Each row was made from one path, in order. Every step used is in the known rows, and no mark comes twice. Write each row's path.
Known rows
bidiz -> boni -> vopav -> samu -> gunup -> zurokek: [ 12 -14  -3  -6 -19  -7 -18   2   1   8  22 -13  17 -23 -23   8  -3 -12
  -3   1]
gunup -> samu -> vopav -> boni -> bidiz: [ -9 -14  10   6  -3   9  17  -4 -23   8   4  -4   7 -22  -4  -4 -29   0
   5  -7]
samu -> gunup -> zurokek -> bidiz -> boni: [  6   2  -5 -10  -3  18 -17 -14  -6  -1  14 -10  33 -24 -19   5  -9   2
 -21 -13]
gunup -> dalob: [  2 -13  -1   6  -3   1  -4  -7  -5   3   1   4  -8   5  -5 -13  -2  14
  -3  -4]
samu -> vopav -> boni -> bidiz: [-10  -9  11   9  -1   1  11   5 -24  -3   8 -17   6 -18   3   2 -12   1
  -8  -1]
boni -> bidiz: [ 11  -1  -1  -3 -12   9  -1  -8   1   7  20  -1  11  -1  -5   1 -12  -7
   5   8]
zurokek -> gunup -> dalob: [  2 -19   0  -2  -1  14   5 -18 -16   3  11  -2  13 -14   5 -16  -5  29
 -13   0]
boni -> bidiz -> zurokek: [ 19 -13   4 -11 -17   8   0 -18   2  11  28  -1  20  -3 -18  -1 -15  -9
  -6  21]
samu -> vopav: [-11  -7   8   0   0  -4  -4  17 -13   6 -11 -10   3 -14   1   3  -5   0
  -3  -6]
vopav -> samu -> gunup -> zurokek: [  4 -16 -14 -18   3  14  -1  -7   3  -7  11 -18  18 -20 -12  -1  -4  12
   0  -3]
zurokek -> bidiz -> boni -> vopav -> samu -> gunup: [ 18  -3 -13   3 -16  16 -21   7   0  -8  32 -14  22 -23 -18   3  -7   4
   3   0]
vopav -> boni -> bidiz: [  1  -2   4  11  -1   5  18 -15 -14 -11  24  -8   3  -6   3  -2  -9   1
  -5   6]
bidiz -> boni: [  3   1   3   0 -11 -11  -7  -1 -11  -2   8   2   6 -12 -11   9   2  -9
  -4  -3]
boni -> bidiz -> zurokek -> gunup -> samu -> vopav: [ 13 -26   9 -16 -18  20   8 -22 -14  20  27  -5  35 -26 -15  -5 -30   2
 -10  17]
vopav -> boni -> bidiz -> zurokek: [  8 -12   8   5  -5   6  19 -23 -13  -8  30  -9  11  -8  -7  -4 -11  -1
 -14  17]
boni -> vopav: [  9  -4   4   8 -13  -9 -12  11  13  16   9  -5  -2   4  -5   0  -3 -13
   3   8]
gunup -> zurokek -> bidiz -> boni -> vopav -> samu: [  7 -14 -18  -6  -6  25 -23  -6  -1   8  30 -16  24 -23 -23   1  -5  -5
 -15   3]
vopav -> boni -> bidiz -> zurokek -> gunup: [  8 -16   9   1  -4  12  23 -29 -18  -7  36 -12  21 -17  -2  -7 -13   9
 -21  19]
bidiz -> zurokek -> gunup -> samu -> vopav -> boni: [  0 -31  14 -10  -3  13  21 -23 -25   7  15  -8  27 -32 -10 -10 -21  15
 -23  12]

Write each row's path
[ 13 -17  -7  -6 -10   2 -12   5  15  10  18 -19  12 -12 -15  -1  -6  -3
   4   5]	boni -> vopav -> samu -> gunup -> zurokek
[ -7 -20   9  -3  -2  22  21 -16 -30   8  15  -9  25 -36   5  -9 -27  17
  -7  -1]	zurokek -> gunup -> samu -> vopav -> boni -> bidiz
[ 19 -19   5 -15 -16  17   5 -26  -5  11  34  -5  33 -15 -12  -4 -17   2
 -14  23]	boni -> bidiz -> zurokek -> gunup
[  8   5 -10   4  -7  18 -16  -1  -9 -10  22  -4  17 -17 -11   4  -4   4
  -6  -3]	zurokek -> bidiz -> boni
[-15 -14  10   7   3   4  17   0 -24   4  -7  -4   1 -21  -2  -4 -22   4
   2 -11]	gunup -> samu -> vopav -> boni
[-18  -9  12  11   7  -5  12  10 -25  -7  -5 -17  -1 -18   6   1  -5   6
 -11  -6]	samu -> vopav -> boni
[ 10 -22   7 -16  -5  10   8 -23  -8   5  18  -5  27 -18  -9  -7  -7  12
 -23  19]	bidiz -> zurokek -> gunup
[  5   1  -7  -9   3  23 -14 -13  -1   0  10 -11  30 -18 -13   1 -11   7
 -19 -11]	samu -> gunup -> zurokek -> bidiz
[ 19 -23   5 -16 -18  22   9 -30  -7  17  33   0  33 -19 -15  -7 -27   2
  -8  20]	boni -> bidiz -> zurokek -> gunup -> samu
[ -4 -28  15   4  -5   8  14 -11 -32   2  19 -18  17 -27  -3  -9 -17  16
 -22   7]	samu -> vopav -> boni -> bidiz -> zurokek -> gunup -> dalob
[ 15  -6 -15   5 -14  17 -21   8   0  -5  33 -13  15 -19 -16   1  -4   1
   3   5]	zurokek -> bidiz -> boni -> vopav -> samu
[ 11  -1  -3  -5  -9  13 -23  -8   0   7  18 -12  33 -22 -21   6 -11  -4
 -19  -9]	samu -> gunup -> zurokek -> bidiz -> boni -> vopav
[ -5 -22  15   0  -4   8  16  -8 -29   0  18 -20  21 -29  -1  -2 -15   9
 -21   9]	samu -> vopav -> boni -> bidiz -> zurokek -> gunup
[ 19 -10 -13   6 -17  17 -23   3  -3  -7  33 -12  17 -20 -21  -4  -8  12
   2  -3]	zurokek -> bidiz -> boni -> vopav -> samu -> gunup -> dalob
[-10 -13   8  -1  -3   5   5   6 -15  15 -12   1   4 -19  -6  -2 -24   0
   8 -11]	gunup -> samu -> vopav
